Every row comes from one small tree of marks. The marks that hang from a mark follow it in brackets, in the order of their numbers. Every link used is in the known rows. Which tree was each row made from?
Known rows
Z_714{Z_974}: [ 0.17  0.48 -0.04 -1.08 -0.06 -0.86  2.25 -0.10 -0.58  1.08  3.31 -0.98
  0.04 -0.04 -0.02  0.26  0.55  0.44  1.12 -1.01  1.54 -2.44]
Z_774{Z_89 Z_135}: [ 0.89  2.37 -0.56 -2.65 -0.15  1.86 -0.50 -1.31 -0.99  0.06  1.38  0.67
  2.51  1.77 -0.45  0.31 -0.28 -0.19 -0.89 -1.00 -0.18  1.80]
Z_974{Z_89{Z_135{Z_120} Z_774}}: [ 1.96  3.81  0.47 -2.37 -0.65 -1.39  0.64 -0.88  1.12  0.24  2.04 -1.64
 -2.54 -0.79  0.60  0.51 -0.49 -0.47  0.81 -0.36 -0.07 -1.16]
Z_974{Z_89{Z_120 Z_135{Z_774}}}: [ 2.19  2.01 -0.08 -2.37 -0.43 -1.11  0.05 -1.25  1.69  0.46  1.90 -0.85
 -1.00 -1.65  0.85  0.42 -0.38 -0.56  0.50 -0.23 -0.04  0.03]
Z_974{Z_89{Z_135}}: [ 2.35  1.78 -0.05 -1.45 -0.43 -1.65  0.52 -1.05  0.39  0.81  2.31 -2.03
 -0.59 -1.57  0.83  0.79 -0.02 -0.60  0.52 -0.64  0.40 -1.03]
Z_714{Z_89{Z_120 Z_135 Z_774} Z_974}: [ 2.19  1.55  1.79 -0.29  0.21  0.58  3.05 -1.21  0.68  0.22  1.47 -0.29
 -6.22  0.03  0.75 -0.97  0.95  0.45  0.63  0.83  1.52  1.23]
Z_774{Z_89{Z_120{Z_974} Z_135}}: [ 1.93  0.33 -0.98 -1.64  0.44  1.30  0.65 -0.75  1.81  0.57  0.61  1.26
 -0.31 -0.31  0.46 -0.93 -0.07 -0.33  0.00 -0.89  0.61  0.98]
Z_120{Z_89 Z_974}: [ 0.08 -0.84 -2.00  1.09 -0.34 -2.87  0.18  1.17 -0.19 -1.40  1.90 -1.62
  0.10  1.49  0.05  0.74 -0.75 -0.02  0.69 -0.99  0.45 -3.29]
Z_714{Z_89}: [ 1.96  0.55  0.30  0.15  0.42 -1.35  2.22 -0.30 -2.69 -0.14  1.75 -1.36
 -1.41  0.32 -1.20  0.26  0.80 -0.06  0.30 -1.09  1.18  0.41]
Z_120{Z_135}: [-0.82  1.32 -1.61 -0.09 -0.96 -0.53 -1.14 -0.06 -2.14 -0.22  3.36 -2.37
  3.61 -0.40  0.25  0.54 -0.51 -0.41  1.34 -1.41 -1.08  0.56]
Z_774{Z_89{Z_135}}: [ 1.59  1.65 -0.59 -2.03  0.25  1.15  0.64 -0.72  0.39  0.47  1.07  0.54
  0.72  0.14 -0.06 -0.78 -0.10 -0.47 -0.17 -1.14  0.63  1.30]
Z_774{Z_89}: [ 1.11  1.63 -0.87 -2.20  0.45  0.63  0.93 -0.45 -0.83  0.32  1.69  0.04
  0.36  1.46 -0.37 -0.10  0.10 -0.24 -0.15 -1.50  1.22  0.36]
Z_774{Z_135}: [ 0.18  1.45 -0.77 -1.71 -0.88  0.59 -0.72 -1.17 -1.06 -0.06  2.15 -0.07
  3.85 -0.04 -0.65  0.93 -0.55 -0.11  0.23 -1.02 -0.83 -0.33]
Z_89{Z_135}: [ 1.04  0.73 -0.68 -1.01 -0.60  0.11  0.32 -0.69  0.92  0.42  1.61 -0.02
  2.19 -2.23 -0.09 -0.45 -0.48 -0.50  0.93 -1.01 -0.27 -0.39]
Z_135{Z_89 Z_120{Z_974} Z_774}: [-0.41  0.97 -0.55 -2.41 -0.03 -4.17 -0.30  2.59 -0.64 -0.79  1.77 -0.14
  1.75  2.73 -4.00  1.17 -0.83  0.21  1.32 -2.75 -2.08 -1.89]
Z_714{Z_89{Z_120{Z_135} Z_774} Z_974}: [ 1.16  1.81  1.21  0.13  0.08  0.13  2.36 -0.81 -1.20 -0.14  2.55 -1.60
 -5.58  1.26  0.81 -0.26  1.03  0.56  0.85  0.54  1.31  1.45]
Z_120{Z_89 Z_135{Z_774} Z_974}: [-1.93  0.37 -2.77  1.21 -1.15 -3.26 -1.88  1.99 -1.30 -2.57  2.74 -3.27
  2.82  1.98  0.23  0.77 -1.56 -0.24  1.17 -0.86 -1.72 -0.26]
Z_135{Z_120{Z_89{Z_774} Z_974}}: [-0.12  1.91 -0.64 -0.72 -0.32 -2.62  0.85  1.45  0.40 -0.96  1.63 -0.23
  0.00  1.01 -1.40  0.06 -0.97  0.05  0.93 -1.51 -0.65 -3.14]
Z_974{Z_89{Z_135{Z_120}}}: [ 2.33  2.41  0.54 -1.74 -0.31 -2.06  0.87 -0.60  0.53  1.06  2.13 -1.38
 -0.09 -1.92 -0.02  0.46 -0.11 -0.59  0.49 -1.08 -0.18 -1.21]
Z_774{Z_89{Z_120{Z_974}}}: [ 1.46  0.30 -1.32 -1.84  0.67  0.76  0.91 -0.49  0.56  0.43  1.22  0.79
 -0.62  0.99  0.14 -0.23  0.13 -0.09  0.01 -1.22  1.23  0.07]
Z_120{Z_89{Z_774}}: [-0.28  2.87 -0.99 -0.75 -0.92 -0.63 -0.72 -0.21  0.00 -2.10  2.02 -1.01
 -2.21  2.59  0.60  0.35 -1.20 -0.16  0.42 -0.02  0.32 -1.45]
Z_714{Z_89{Z_120{Z_135 Z_974}}}: [ 1.73 -0.50 -0.33  1.10  0.29 -1.16  1.38 -0.21 -1.91 -0.27  1.68 -1.44
 -1.50 -0.16 -0.31  0.12  0.67 -0.04  0.63 -0.78  0.38  1.22]
Z_974{Z_89{Z_120{Z_135}}}: [ 1.65  1.88 -0.46 -1.21 -0.45 -1.22 -0.44 -1.26 -0.31  0.60  2.97 -2.16
 -0.92 -0.72  1.34  1.11 -0.01 -0.46  0.62 -0.56  0.09 -0.27]

Which tree is each row?
[-0.51 -0.38 -2.22 -0.66 -0.58 -0.72 -0.71  0.17  0.33 -0.48  2.39 -0.82
  2.13 -0.64  0.24  0.33 -0.70 -0.10  1.53 -1.03 -0.89 -0.04]
Z_89{Z_120{Z_135{Z_774} Z_974}}
[ 2.02  0.57  1.63 -0.41  0.44 -0.48  3.04 -0.55  0.23  0.51  1.55 -0.02
 -3.21 -0.81 -0.34 -1.00  0.98  0.35  0.41  0.16  1.06  1.65]
Z_714{Z_89{Z_120 Z_135{Z_774}} Z_974}
[ 1.33 -0.18 -0.47  0.59  0.23 -1.40  1.26  0.04 -1.83 -0.62  1.68 -1.45
 -1.13  0.12 -0.61  0.13  0.43 -0.02  0.70 -0.76  0.13  1.60]
Z_714{Z_89{Z_120{Z_135{Z_774} Z_974}}}
[ 1.20  0.13 -1.69 -0.78 -0.25 -2.76  1.30  0.26 -0.17 -0.18  2.51 -3.00
 -1.96  0.61  0.69  1.64 -0.13  0.03  1.44 -0.89  1.24 -3.59]
Z_120{Z_974{Z_89{Z_774}}}
[ 0.81  2.28  0.37 -1.46 -0.40 -0.72  1.32 -0.95  0.24  0.78  3.63 -2.22
 -3.52  0.49  1.74  0.72  0.43  0.32  1.10  0.15  1.26 -1.35]
Z_714{Z_974{Z_89{Z_120{Z_135} Z_774}}}
[-0.01 -0.40 -1.84  0.48 -0.63 -2.73 -0.23  1.30  1.16 -1.79  1.22 -1.11
  0.98  0.57 -0.04  0.07 -1.28 -0.24  0.74 -0.62 -0.51 -1.86]
Z_120{Z_89{Z_135{Z_774}} Z_974}
[-0.30  3.01 -0.75 -2.40 -1.02  0.26 -0.03 -0.48  0.12 -0.92  1.81 -0.30
  0.20  1.19 -0.57  0.69 -1.04  0.15  1.04 -0.67 -0.71 -1.46]
Z_89{Z_774{Z_135{Z_120{Z_974}}}}
[ 1.50  0.13 -1.47 -0.64 -0.39 -2.37  1.10  0.09  0.75 -0.05  2.07 -2.67
 -1.77 -0.32  0.91  1.16 -0.28 -0.14  1.43 -0.69  0.79 -2.93]
Z_120{Z_974{Z_89{Z_135 Z_774}}}
[ 1.74  0.64  0.17  0.53  0.18 -0.40  1.01 -0.76 -2.09 -0.21  1.80 -1.03
 -1.44 -0.19 -0.35 -0.10  0.66 -0.16  0.38 -0.65  0.22  2.08]
Z_714{Z_89{Z_120{Z_135}}}
[ 0.78  1.06 -0.74 -2.39 -0.64  0.88 -0.33 -0.99  2.78 -0.10  0.99  1.64
  1.55 -2.38 -0.08 -0.95 -0.99 -0.44  0.86 -0.42 -0.92  1.17]
Z_89{Z_120 Z_135{Z_774}}
[ 2.31 -0.78 -0.10  0.52  0.64 -1.23  2.24 -0.34 -1.28 -0.05  1.28 -0.62
 -2.43 -0.13 -0.70  0.12  0.84  0.09  0.47 -0.83  1.20  0.11]
Z_714{Z_89{Z_120{Z_974}}}
[-1.39  1.73 -1.47 -0.97 -1.09 -1.59 -2.60  0.80 -2.47 -1.21  3.27 -2.46
  2.97  2.26 -0.99  1.25 -0.89 -0.29  1.35 -1.54 -2.23  1.59]
Z_120{Z_135{Z_89 Z_774}}
[ 0.67  1.60  0.30 -1.55 -0.22 -1.49  1.35 -0.50 -0.06  1.00  3.65 -2.03
 -1.49 -0.05  1.00  0.69  0.42  0.24  0.95 -0.31  0.95 -1.04]
Z_714{Z_974{Z_89{Z_120{Z_135{Z_774}}}}}
[ 1.54  1.47 -0.44 -1.95  0.44  0.17  1.22  0.12  0.75  0.66  0.83  0.87
  1.19 -0.27 -0.81 -0.94 -0.15 -0.38 -0.01 -1.66  0.08  0.52]
Z_774{Z_89{Z_135{Z_120{Z_974}}}}
[-0.04  0.71 -2.20  0.43 -0.91 -2.63 -0.54  0.53 -1.39 -0.60  3.41 -4.67
 -0.08  0.55  1.49  1.67 -0.46 -0.21  1.81 -0.82 -0.45 -1.32]
Z_120{Z_135 Z_974{Z_89{Z_774}}}
[ 1.01  0.78 -1.32 -1.36 -0.81  1.37  0.04 -1.16  3.70 -0.60  0.77  0.65
 -2.82 -1.18  1.49 -0.58 -1.00 -0.11  1.57  0.39 -0.08 -0.74]
Z_89{Z_120{Z_974} Z_135 Z_774}
[ 1.07  1.28  0.42 -1.05 -0.17 -1.23  1.46 -0.76 -0.16  1.37  3.66 -2.01
 -1.86 -0.31  1.30  0.68  0.68  0.23  0.89 -0.34  1.19 -1.39]
Z_714{Z_974{Z_89{Z_120{Z_135}}}}
[ 0.65  0.36 -0.66 -1.27 -0.70  0.10 -2.00 -0.89 -0.53 -0.23  1.80  0.38
  1.72  1.77 -0.94  1.52 -0.44  0.07  0.24 -1.01 -1.52 -0.19]
Z_774{Z_135{Z_89{Z_120{Z_974}}}}
[-1.50  3.48 -1.51  0.49 -1.58 -0.49 -2.54  0.08 -1.28 -2.54  2.94 -2.71
 -0.33  2.57  1.43  0.37 -1.54 -0.40  0.81  0.08 -1.37  0.89]
Z_120{Z_89{Z_774} Z_135}
[ 1.36  0.92 -0.39  0.51 -0.04 -0.42  1.19 -0.49 -1.37 -1.08  1.59 -1.73
 -3.99  1.02  0.30  0.17  0.32  0.09  0.94 -0.08  0.50  1.28]
Z_714{Z_89{Z_120{Z_135 Z_974} Z_774}}
[ 1.45  1.12  0.58 -1.43  0.06 -1.28  2.05 -0.84  0.27  1.52  3.36 -1.41
 -2.46 -0.31  1.01  0.68  0.78  0.31  0.75 -0.38  1.77 -2.17]
Z_714{Z_974{Z_89{Z_120}}}
[-0.26  1.87 -0.94 -3.35  0.41 -2.48  1.69  2.05  0.04 -0.35  1.29  0.51
  2.88  0.93 -2.98 -0.23 -0.80  0.03  0.70 -2.48 -0.64 -0.84]
Z_135{Z_120{Z_974} Z_774{Z_89}}
[ 0.98  2.22  0.44 -1.75 -0.25 -1.38  2.15 -0.63 -0.17  0.84  3.56 -2.41
 -3.54  0.85  1.12  0.98  0.53  0.39  1.07 -0.16  1.94 -2.56]
Z_714{Z_974{Z_89{Z_774}}}
[ 1.95  1.72  0.37 -0.67  0.16  0.25  1.70 -1.17 -0.93 -0.80  1.26 -0.49
 -4.82  1.04 -0.11 -0.05  0.43  0.07  0.48  0.02  1.20  1.04]
Z_714{Z_89{Z_120 Z_774}}
[ 1.29  2.22  0.67 -1.62 -0.39 -1.06  1.99 -0.81  0.72  0.92  3.11 -2.09
 -3.35 -0.09  1.35  0.50  0.41  0.22  1.04  0.06  1.52 -1.90]
Z_714{Z_974{Z_89{Z_135 Z_774}}}
[ 2.56  0.15  1.81  0.38  0.56 -0.12  3.23 -0.93  0.11  1.04  1.58 -0.05
 -3.76 -1.20  0.12 -1.02  1.34  0.33  0.32  0.11  1.40  1.15]
Z_714{Z_89{Z_120 Z_135} Z_974}
[ 0.01  1.58 -0.39 -1.00 -0.74 -1.15 -0.49  0.20 -0.42 -0.49  1.61  0.36
  3.82  0.31 -1.56  0.57 -0.93 -0.02  0.05 -1.37 -1.76 -1.35]
Z_774{Z_135{Z_120{Z_89 Z_974}}}
[ 0.40  0.74 -1.75 -1.67 -0.50  0.56  0.40 -0.79  1.87 -0.81  1.66 -0.04
 -3.28  0.71  1.02  0.37 -0.70  0.23  1.61 -0.10  0.80 -2.04]
Z_89{Z_120{Z_974} Z_774}
[ 0.69  0.48 -1.02 -1.25 -0.37 -0.60 -1.34 -0.17  0.41 -0.84  1.86 -0.38
 -3.76  3.38 -0.34  1.41 -0.38  0.23  1.25 -0.78 -0.27 -1.50]
Z_135{Z_89{Z_120{Z_974} Z_774}}
[ 1.25  1.04 -0.92 -2.26  0.08  2.00 -0.49 -1.35  0.38  0.16  0.90  1.41
  1.51  1.32  0.01  0.17 -0.24 -0.03 -0.72 -0.73 -0.19  1.46]
Z_774{Z_89{Z_120{Z_974}} Z_135}
[ 0.77 -0.62 -1.47 -1.53 -0.47 -0.19  0.14 -0.22  3.06 -0.19  0.84  1.05
  1.48 -2.36 -0.03 -0.62 -0.95 -0.25  1.26 -0.59 -0.78 -0.11]
Z_89{Z_120{Z_974} Z_135{Z_774}}
[ 1.90  2.94 -0.25 -2.44 -0.47 -0.55  0.21 -1.67  0.87  0.00  2.47 -1.58
 -4.33  0.47  1.55  1.15 -0.23 -0.22  0.73  0.11  1.01 -1.29]
Z_974{Z_89{Z_120 Z_774}}
